What can hang from each mark:
loma: dukuzi geri kozam zira
zefi: daso geri sovu
nubotob: gotonit zira
geri: loma
ridi: depu tegat
depu: buva
tegat: ridi
sovu: zefi
buva: depu
dukuzi: loma
sabil: giko
zira: buva loma nubotob sabil
kozam: loma
giko: sabil
daso: zefi
gotonit: nubotob

Every row comes from one small tree of marks. The marks that hang from a mark follow it in brackets, in alphabetical order. Every link used is in the known rows. Which tree was each row made from?
Known rows:
gotonit[nubotob[zira[loma[kozam] sabil]]]: [ -8 -10  -5 -15  -3   0  17  -4  43   3 -11  33 -16  40   5 -26 -37  15
 -42   1 -20 -41  10 -47  -9  -1  10 -15   0  -3  -1  -9  21  52  -1 -22
  11 -19   8  -9  -3]
buva[depu]: [ 10  -5  -6   0  11  -5   3  -6 -18  -4  -9  19  -5  23  43 -26 -19 -18
 -16   2  -9  26  15 -22 -21  13 -18  -7   8  -4   0 -12   9   0  15  14
   3  -7 -11 -12 -16]
gotonit[nubotob[zira[buva loma[kozam] sabil[giko]]]]: [  4 -22 -16 -11   4  -2  28  -8  24   5   4  21 -30  45  31 -19 -41  20
 -27  -2  -3 -34 -24 -28  -9   4  10  -3  -3  -6   4 -11  18  50 -13 -40
  21 -28   9 -53   7]
gotonit[nubotob[zira[loma[dukuzi] sabil[giko]]]]: [  7 -18  -1  -7  27  -9  30  10  19   7  -6  21 -23  16  27   2 -53  20
 -38  -2 -17 -39  13 -26 -13  -1   1   5  -4   3  -8 -21  29  46  -7 -15
  19 -18   9 -38  15]
kozam[loma[dukuzi geri zira[buva sabil[giko]]]]: [  5 -25  -2  -6  12   1  47  14   8   7  11  33 -53  51  62 -15 -37  15
 -41  49 -13 -14  24 -71 -13   8  24  47 -10 -60  -3 -31  21  10 -15 -10
 -12 -13  20   9   6]
zira[buva[depu] sabil[giko]]: [ 26 -23  -2  -5  22  -4  16  -2 -45   1  25   8 -22  33  51 -19 -23   7
 -23   5  -7  30  -8 -28 -24   9  -8   5  13   0  11 -20  -3   2  -6 -20
   3 -15  -8 -45   8]
gotonit[nubotob[zira[buva loma[kozam]]]]: [ -9 -12 -19 -13   1  -8  22 -12  40   3 -11  21 -20  27  42 -30 -34  -2
 -13  -9  15 -43 -11 -17 -13  13   8  -9  -3 -16   7  -1  15  48   2 -18
  12 -25   6 -34  -5]
tegat[ridi]: [ 14  12   7  -1 -32  -4   5   1 -32 -24 -25  30   4  32  32 -16 -18 -15
   1 -16  -2 -15   7 -11  -6  14 -23   4   0 -11   2  -4  -4  -7   8  15
   6 -15  -1  -2   2]
dukuzi[loma[geri zira[buva[depu] nubotob sabil]]]: [ 10 -36   1 -25 -10  -7  42  18 -16   4  10  22 -36  76  75 -67 -18  22
 -50  56 -10  -8  31 -54 -31   8  -9  15  11 -16  12 -16   5  20 -22 -21
 -31  -7 -10   3  16]
zefi[daso geri[loma[zira]] sovu]: [ -8   6   1   9 -11  18  -4   5  38  -3   7  28 -26  13  13 -46 -22 -16
 -24  32   3 -17  44 -12 -11  23  -6  30 -10 -19  -7 -15 -13  12  23  -5
 -21   0  14 -11  39]
zefi[daso geri[loma[dukuzi]]]: [  2  13   4  11   6  -1   4  15  25  -4   0  15 -17 -11  32 -35 -26 -12
 -43  21  -1 -50  55 -17 -18  23  -8  28  -4   2 -10 -23  -2   0  13  17
 -10  -3  -1  -3  22]
sovu[zefi[daso geri[loma[dukuzi]]]]: [ 16  -1  19  25   4   1  -3  12  14   6  12   7 -39   5  62 -32 -32 -10
 -52  31   7 -62  61 -13 -20  22  -4  28  -3   0  -3 -21 -26   2   5  13
 -19   0  -2   0  18]
dukuzi[loma[geri kozam zira[buva nubotob sabil]]]: [ -6 -37  -6 -24 -25  13  45  11  30   2  -8  38 -38  86  39 -72 -23  22
 -47  56  -8 -50   8 -60 -16   9   4   8   1 -27   5 -12  -4  22 -26 -29
 -22 -18   5  21  19]
geri[loma]: [  6  19 -11   4 -12   5   3   9   8 -11 -17  26 -17  16   4 -26 -16 -21
  -7  -3  -4 -14  26  -8  -1  18  -6 -19   5  -2   1 -11  -7  -5   7   4
 -10 -21  -3   4  16]
giko[sabil]: [-17  -9  -2   5  -4   6  -1 -10   3 -17 -18  19   1  12  39 -20 -19 -19
  -5 -15  13  -4   2   3 -16  25   9  -7  -3  14  -5  -3  -6  -2  -1   4
 -10 -20   2  -2  16]
gotonit[nubotob[zira[buva[depu] sabil]]]: [ 29 -18  -6 -25  17 -16  14   5 -32   8  12  15  -6  25  55 -24 -30   4
 -35 -12   0   6  21 -41 -24  10 -10  -5  16   4  17  -7   8  32 -13  -4
  -1  -7  -6 -43   8]
loma[dukuzi kozam zira[buva]]: [ -3 -35 -16 -19  41   7  28   5  46  -2 -22  32 -25  23  32 -30 -32  -4
 -23  18   4 -64 -11 -43 -11  14  -6  27  -6 -74  -9 -12  -6   4  16   6
  -9 -17  13  26   4]
tegat[ridi[depu[buva]]]: [ 10   4  -1  -5 -54  14  -2  13 -43 -15 -35  13 -26  34  48 -18  -4  -6
  -7   1   9  12  12  17  -8  27 -28 -12   1  10   3 -11  16 -12  11   8
  -5  -4   3 -21   5]
daso[zefi[geri[loma[dukuzi kozam]] sovu]]: [-13   4   9   9   7  35   4   4  68 -11  -1  22 -39  -7  62 -29 -28 -12
 -20  32  22 -82  13  -5 -13  27 -19   1  -4 -14  -8 -34 -28  -6  25  -1
  25  -4  16  12  32]
daso[zefi[geri[loma[zira[nubotob]]] sovu]]: [-18   2   3   5 -24  28  -2   2  32 -11  14  24 -43  -4  60 -47 -24  -7
  -7  56  25 -53  11  13 -12  28 -20  19  -1   0  18 -19 -27  17   7  -9
   4 -16  13 -11  56]
kozam[loma[dukuzi geri zira[buva sabil]]]: [  1 -23  11 -18   2  -5  43  18  17  10   7  39 -47  40  62 -24 -28  12
 -47  44 -15 -25  47 -86 -21   0  29  36  -3 -68   3 -27  17  12  -8  -1
 -23  -8  18  44   7]
dukuzi[loma[geri]]: [-10   1  -1  -2 -28   1  31  -3  16  -8 -30  28 -16  57  32 -37 -20 -14
 -17  12  -3  13  39  -6 -16  11  -2 -21  -5   1  -9  -8  22   3  -8   1
  -5  -9   0   6   6]
loma[kozam]: [ -5  -4 -12  -2   3  16   5 -12  27 -11 -22  34 -13  33   9 -27 -23 -13
 -15   3  -3 -15  -8 -24  -4  11  -6 -10  -3 -13  -3  -7  -1   1  11   5
   9 -21   4   9 -13]
gotonit[nubotob[zira[sabil]]]: [ 16  -1  -7 -18  -2  -3  11   0   0   1 -11  31  -1  21  12 -13 -38   1
 -36 -11 -12 -13  26 -29 -11   3  -4 -14   4  18   7  -2  21  32 -17   4
   8 -16   8 -22  16]
zira[buva]: [  2 -12  -4  -6  -4  -3  10 -11  -9  -4  -1  15 -16   6  41 -21 -19 -18
  -2  -9  19  -3   1  -2 -19  13   2  -7   6  -8  16  -4  -3   7   1  -4
   0 -26  -1 -15  14]
zefi[geri[loma[dukuzi zira]] sovu]: [-10 -12  -1  -3   8  24  16  17  25  -3  -7  35 -35  -4  27 -24 -29 -11
 -31  35  14 -54  36  -8  -8  28 -13  33  -5 -44 -16 -27 -20  10  22  12
 -18   8  20  19  33]
dukuzi[loma[kozam zira[buva sabil]]]: [ -6 -35  -8 -24   4   0  39   4  14  -7 -15  31 -20  64  -3 -44 -24  16
 -37  27 -10 -27  25 -52 -19   8   9  -8   4 -36  -1  -5 -10  10  -6 -23
 -22  -8  11  18  26]
ridi[depu tegat]: [-25  15  -7   8   1  20 -18   5   2 -12 -10   6 -20  16  46 -18  -1 -14
 -15  -9  13  -1   9  -1  -3  11 -25 -36   7  11   1  -3 -14  12  31   4
 -12   1  -4 -23   9]
zefi[daso geri sovu]: [ -9  -5  14  11 -20  18 -11 -15  15   0  11  21 -13  -2  38 -34 -26 -20
 -25  11  15   8  20  -2 -28  12  -9  14  -6  21   3 -15 -13  18  14  -1
  11  -1   8 -28  25]
ridi[depu[buva] tegat]: [-23   7 -10   7 -22  30 -20   9 -17 -12 -16  -2 -28   7  51 -24  -1  -9
 -12   1  17  29   3  16  -4  21 -15 -38   5  36   0  -7   0   3  16   2
 -22   6  -1 -31   8]
dukuzi[loma[geri kozam zira[buva nubotob]]]: [-15 -27 -16 -15 -19  13  44   3  39  -3 -22  37 -38  81  48 -69 -24   3
 -26  53  11 -41  -2 -31 -12  20  -7  11  -8 -37   2  -6  -4  17 -14 -14
 -18 -24   5  13   4]
daso[zefi[geri[loma] sovu]]: [-18  19  13  14 -24  26  -7  -4  27 -13  11  14 -34 -15  62 -26 -19 -20
   2  23  27 -24  24  22 -20  25 -12  -9   2  22  11 -22 -17   1  15 -10
  16  -9   9 -16  48]
geri[loma[kozam zira]]: [ -5   2 -27  -2  13  14  15   5  45 -12 -30  42 -27  45 -13 -43 -20 -11
 -19  28 -16 -40  12 -34  11  22   0   3  -7 -56 -13 -10  -2  -4  20   4
 -24 -18   9  26  -1]
zira[buva[depu] loma[kozam] nubotob[gotonit] sabil]: [ 25 -46  39 -21 -21 -23  17  13 -18  -2  33  19 -17  46  86 -59 -16  20
 -45  26   8 -48   6 -46 -34   7  -3  -4  28 -17  23 -19 -10  35   3 -45
  18 -26 -17  -6  -1]
nubotob[gotonit]: [ 24  -9  30  -7 -25 -20   6  -3 -18 -16 -10  29  13  19  37 -18 -24 -23
 -11  -3  12  -4  28  -5 -15  15  -6 -17   9 -11   3  -1  17   7   8   2
  16 -24  -3  -4   4]
nubotob[zira[buva loma]]: [-18 -16  15  -7 -13 -13  15 -18   3  -2  -3  17 -20  21  44 -22 -25  -1
   9 -31  14 -12  11   2 -26   7  26 -32   5 -25  17  -6  -3  46   0 -25
  17 -36  -7 -17  28]
sovu[zefi[daso geri[loma[kozam]]]]: [  5   3   3  27 -15  15 -14  -6  24   0   5  17 -39  43  40 -50 -27 -13
 -44  40   3 -49  33 -19  -7  23   1  15  -5  -4  -1 -13 -24   5   8  -1
 -14  -8   0  -5  -3]

Which tree is each row?
[-20  12   3  13 -18  33  -6 -10  52 -17   2  22 -40   6  54 -39 -20 -17
  -8  29  20 -42   5   3 -12  26 -11  -8  -3   8   1 -23 -22  -3  19 -13
  24  -9  13  -4  28] => daso[zefi[geri[loma[kozam]] sovu]]
[  6  10  11  27 -21   5 -13   0  -1   1  16   7 -37  21  49 -40 -24 -16
 -36  29  11 -29  52   0 -15  22   0  11  -2  16   6 -11 -22   6   2   2
 -21  -6  -3 -17  11] => sovu[zefi[daso geri[loma]]]
[  9   1 -13   0  17  18  17  15  50 -11 -28  33 -24  19   9 -27 -24 -12
 -26   2  -6 -67  19 -30   2  17 -10   1  -2 -42 -16 -22 -13 -12  19  11
  -4 -17   3  34  -2] => geri[loma[dukuzi kozam]]
[-17   4 -10   2 -18   4  23  -6  20  -4 -13  43 -34  53  38 -28 -25 -14
 -20  42 -18  17  41 -52  -5  11  22  27 -16 -53  -2 -13  32  11   1  14
 -19 -14  16  28 -18] => kozam[loma[geri zira]]
[ 36 -42  31 -23 -18 -38  19  20 -67  -4  44  24 -16  50  79 -46 -18  11
 -40  44   6  -4  54 -65 -30  16   3  25  21 -44  33 -14  -9  26  -9 -14
  -7 -17  -2   0   2] => kozam[loma[zira[buva[depu] nubotob[gotonit] sabil]]]
[ 32 -20  46 -10 -19 -22  12 -10 -40 -17   0  33   5  52  27  -5 -40   4
 -21 -11   2   7  26 -13  -8  15   9 -35   8  -6   1  -7  15  31 -11 -16
  39 -34   1 -31  31] => nubotob[gotonit zira[sabil[giko]]]
[ -1 -26   2 -22   5  -4  21  -1  -1   0   2  28 -23  22  15 -27 -24   7
 -26  17  -9 -15  11 -46 -20   4  12  13   8 -32  13  -6   5  15  -6 -17
 -20 -15   7  10  31] => loma[zira[buva sabil]]
[ -5  -9  -7 -13 -10 -13  20  -9  14   5  -2  13 -18   8  44 -18 -31  -6
  -2 -18  18 -19   9   2 -22  10   8 -11   2  -3  15   0  18  49  -2 -16
   9 -26   2 -47  12] => gotonit[nubotob[zira[buva loma]]]
[  0  -7   5  16  -5  -1  -1   2   2   6  21   8 -48  25  61 -51 -25  -8
 -33  48  18 -39  43 -11 -18  26  11  37  -3 -25  12  -7 -24  14   5 -10
 -42  -6   3 -15  32] => sovu[zefi[daso geri[loma[zira[buva]]]]]
[-12  -4  -8  -1 -22  14  33  -4  44 -10 -38  36 -25  80  25 -48 -23 -12
 -25  23  -7 -10  21 -19  -8  12  -2 -27  -9 -11 -18 -11  16   0  -1  -2
  -3 -10   2  17 -13] => dukuzi[loma[geri kozam]]
[  9 -18   1 -22  11 -26  20   4 -13  13  18  10 -16  26  62 -28 -27  16
 -35 -11  -5  -5  26 -39 -33   2   4  -9  17   0  17 -11  20  52  -4 -27
   0 -10  -8 -42   8] => gotonit[nubotob[zira[buva[depu] loma sabil]]]
[ -4 -26 -12 -10  10  20  37  -5  37   3  -2  42 -46  77  35 -38 -34  15
 -38  49 -19 -22 -32 -66   1   6  16  28 -10 -53  -9 -18  24  10 -13 -30
 -10 -25  12   1   4] => loma[geri kozam zira[buva sabil[giko]]]
[  8 -38  42 -16 -30 -10  36  17  51  -1   7  30 -34  41 107 -52 -25   6
 -34  30  25 -92  -4 -37 -23  11   1  16   7 -45   4 -22  14  32   3 -29
  17 -39  -5  22  -6] => zira[buva loma[dukuzi geri kozam] nubotob[gotonit]]
[ 15 -30  27 -20 -35 -12  26   6   5  -4   5  36 -23  46  85 -53 -26  -7
 -19  42  24 -35   6 -20 -13  19  -2  25   4 -42  15  -3  22  22  -8 -14
 -10 -38  -3   3  15] => loma[geri zira[buva nubotob[gotonit]]]
[ 36 -56  58 -25 -11 -37  25  31 -27   4  35  11 -15  13 108 -42 -23  21
 -48  18  12 -54  32 -44 -46   4  -8   9  29 -18  23 -27  -7  33   5 -34
  11 -18 -19   0  19] => zira[buva[depu] loma[dukuzi] nubotob[gotonit] sabil]
[ 11 -32 -15 -14  14  -4  15   4 -22   1  11  17 -21  26  64 -51 -19  -2
 -15  28   9  -8  -7 -26 -21  18 -21  30   8 -33  21  -8 -17  16   0   1
 -18 -20  -9 -21   4] => loma[zira[buva[depu] nubotob]]
[ -1 -15  51  -7 -32 -33  11 -13  -1 -14 -12  32  10  32  39 -20 -30  -8
  -3 -21  10 -11  43   0 -21  11  19 -39   8 -25   4  -4  19  50  12 -16
  30 -35  -7 -10  18] => nubotob[gotonit zira[loma]]
[-11 -29  -4 -23  -9   4  48   5  38  -1 -20  38 -34  87  25 -57 -23  16
 -43  45 -16 -23  25 -65 -15   6  15  -2  -1 -37  -8 -11  14  12 -10 -25
 -27 -10  11  33  14] => dukuzi[loma[geri kozam zira[buva sabil]]]
[-12 -24  17  -5 -11   7  34 -16  41   5   2  35 -48  80  55 -32 -34  25
 -25  12  -8 -22 -17 -48 -10   1  35 -21  -4 -33  -2 -22  19  44 -17 -50
  24 -38   3 -15  16] => nubotob[zira[buva loma[geri kozam] sabil[giko]]]
[ -4 -10  17  24 -14   5 -14 -16 -14   6  14   8 -27  19  64 -35 -33 -16
 -38  31  12 -12  31  -5 -27  12   2  18  -4  21   8  -7 -11  16   2   5
  -8  -8  -1 -22   4] => sovu[zefi[daso geri]]
[ -6   9   0  16 -16  28  -7  -1  58  -8   5  26 -30  19  16 -51 -20 -18
 -30  21   7 -29  20 -18  -8  23 -10  11  -7   8 -11 -21 -31   6  27  -6
   1  -1  10  -7  17] => zefi[daso geri[loma[kozam]] sovu]
[ -7 -39  18 -18 -13  15  39  17  61  12  10  30 -53  38  80 -53 -24  30
 -54  33  -3 -91 -15 -67 -25  -6  10  23   6 -31   7 -33   0  32 -12 -38
   3 -30  -2  33   7] => zira[buva loma[dukuzi geri kozam] nubotob sabil]
[-19  -8 -16  -5   2  19  23  -8  60  -4 -35  50 -33  66  25 -44 -28 -11
 -28  44 -22 -20  -7 -52   3  10   8  20 -16 -59 -21 -10  36   8  12   2
 -14 -18  11  32 -18] => loma[geri kozam zira]
[ 13 -33  69 -22 -14 -36  20  10   6  -7  -6  33   3  25  46 -13 -38  18
 -38 -16  -8 -55  61 -39 -30   0  22 -33  15 -35  -1 -19  14  47   6 -21
  30 -26  -4  19  34] => nubotob[gotonit zira[loma[dukuzi] sabil]]
[ -1 -16   5   4  -2  21   4  22  50   1  12  27 -31  -6  36 -55 -29  -5
 -40  46  12 -70  35 -20 -14  26 -24  55 -10 -25  -2 -26 -40  17  14   3
 -17  -7  11  -3  45] => zefi[daso geri[loma[dukuzi zira[nubotob]]] sovu]
[ -5  -2  -3  22   6  15  -4  -1  36   0  -3  25 -42  48  30 -57 -30  -7
 -49  58  -4 -56  35 -38  -2  22   3  31 -12 -32  -9  -9 -21   8  13   1
 -32  -2   7   7   5] => sovu[zefi[daso geri[loma[kozam zira]]]]
[-11 -17   4   4 -24  23  29  -3  42   3   9  35 -48  73  47 -50 -31  27
 -40  44 -21 -39 -38 -47  -3  -3   8  10  -4   1   0 -28  13  31 -18 -44
  14 -35  -2  -4  -7] => zira[loma[geri kozam] nubotob sabil[giko]]
[  1 -15  -2   0  16   6  40  14  17   5  -4  42 -44  56  41 -11 -40  13
 -49  52 -31  -6  36 -74  -4   4  18  45 -14 -53 -16 -33  30   8 -12   3
 -11 -10  21  25  -4] => kozam[loma[dukuzi geri zira[sabil[giko]]]]
[ 38 -26  34  -6 -32  -5  12   5 -41 -10  20  26  -7  37  42 -25 -32   7
 -30  18   9 -19   0 -10  -9  10 -13   1  12  16  16 -11   1  19 -19 -26
  28 -35  -5 -32  19] => zira[nubotob[gotonit] sabil[giko]]
[ 19 -22   9 -15   9 -10  11   3 -40   3  17  12 -16  22  57 -30 -15   3
 -31   2  -4  17  15 -44 -31   4  -4  -6  22  -3  16 -15  -2   5   0 -14
  -6  -8 -11 -11   7] => zira[buva[depu] sabil]
[ -2  -6 -19  -8  34  14  21  21  64  -9 -37  40 -30  29  -3 -33 -28  -7
 -30  25 -20 -73  22 -46   6  19  -7  17  -8 -73 -24 -19  -8  -9  24  14
 -22 -11  13  42   0] => geri[loma[dukuzi kozam zira]]
[ 20 -37  22 -22 -21 -19  16   5 -22 -11  11  28  -8  24  62 -43 -25  -8
 -11  26  31 -36  10  -9 -15  22  -7  16  10 -35  23   3  -1  24  -4 -12
  -1 -37   0 -11  22] => loma[zira[buva nubotob[gotonit]]]
[  2 -33   0 -24  -6   3  17   7 -16   4  12  28 -30  21  32 -42 -24  15
 -31  31   2 -37  -3 -42 -19   6   1  24  11 -23  26  -7 -18  24 -16 -17
 -16 -28   2   1  33] => loma[zira[buva nubotob sabil]]
[  1   6   6  20 -25  15  -4  -4 -31  -1  10  15 -45  23  59 -28 -24 -16
 -32  34  18 -38  37   8 -12  27   1  -5   5  10   7 -12 -27   7  -3   6
 -18  -3  -1  -4   7] => sovu[zefi[geri[loma]]]
[-22   0  15   9 -16  22  -7 -21  15 -14   8  13 -22 -15  75 -19 -27 -19
  -2  24  26  -4   4  17 -31  17 -14  -4  -1  25  12 -16  -5   9  11  -8
  32  -8  14 -24  38] => daso[zefi[geri sovu]]
[-10  -3 -12  -6 -19  -3  28  -4   6   2   2  35 -44  52  61 -33 -22 -13
 -11  38   1  11  32 -45 -15  15  25  28 -10 -55   9 -12  22  14  -4   0
 -22 -18  15  14  -6] => kozam[loma[geri zira[buva]]]
[  7 -23  -5 -22  34   7  31  28  46  -1 -10  35 -37  28  10 -38 -23  14
 -46  30 -15 -86  23 -71  -7  14   9  17   6 -70  -7 -22 -16  -2   8 -12
 -29 -14  12  44  25] => geri[loma[dukuzi kozam zira[buva sabil]]]
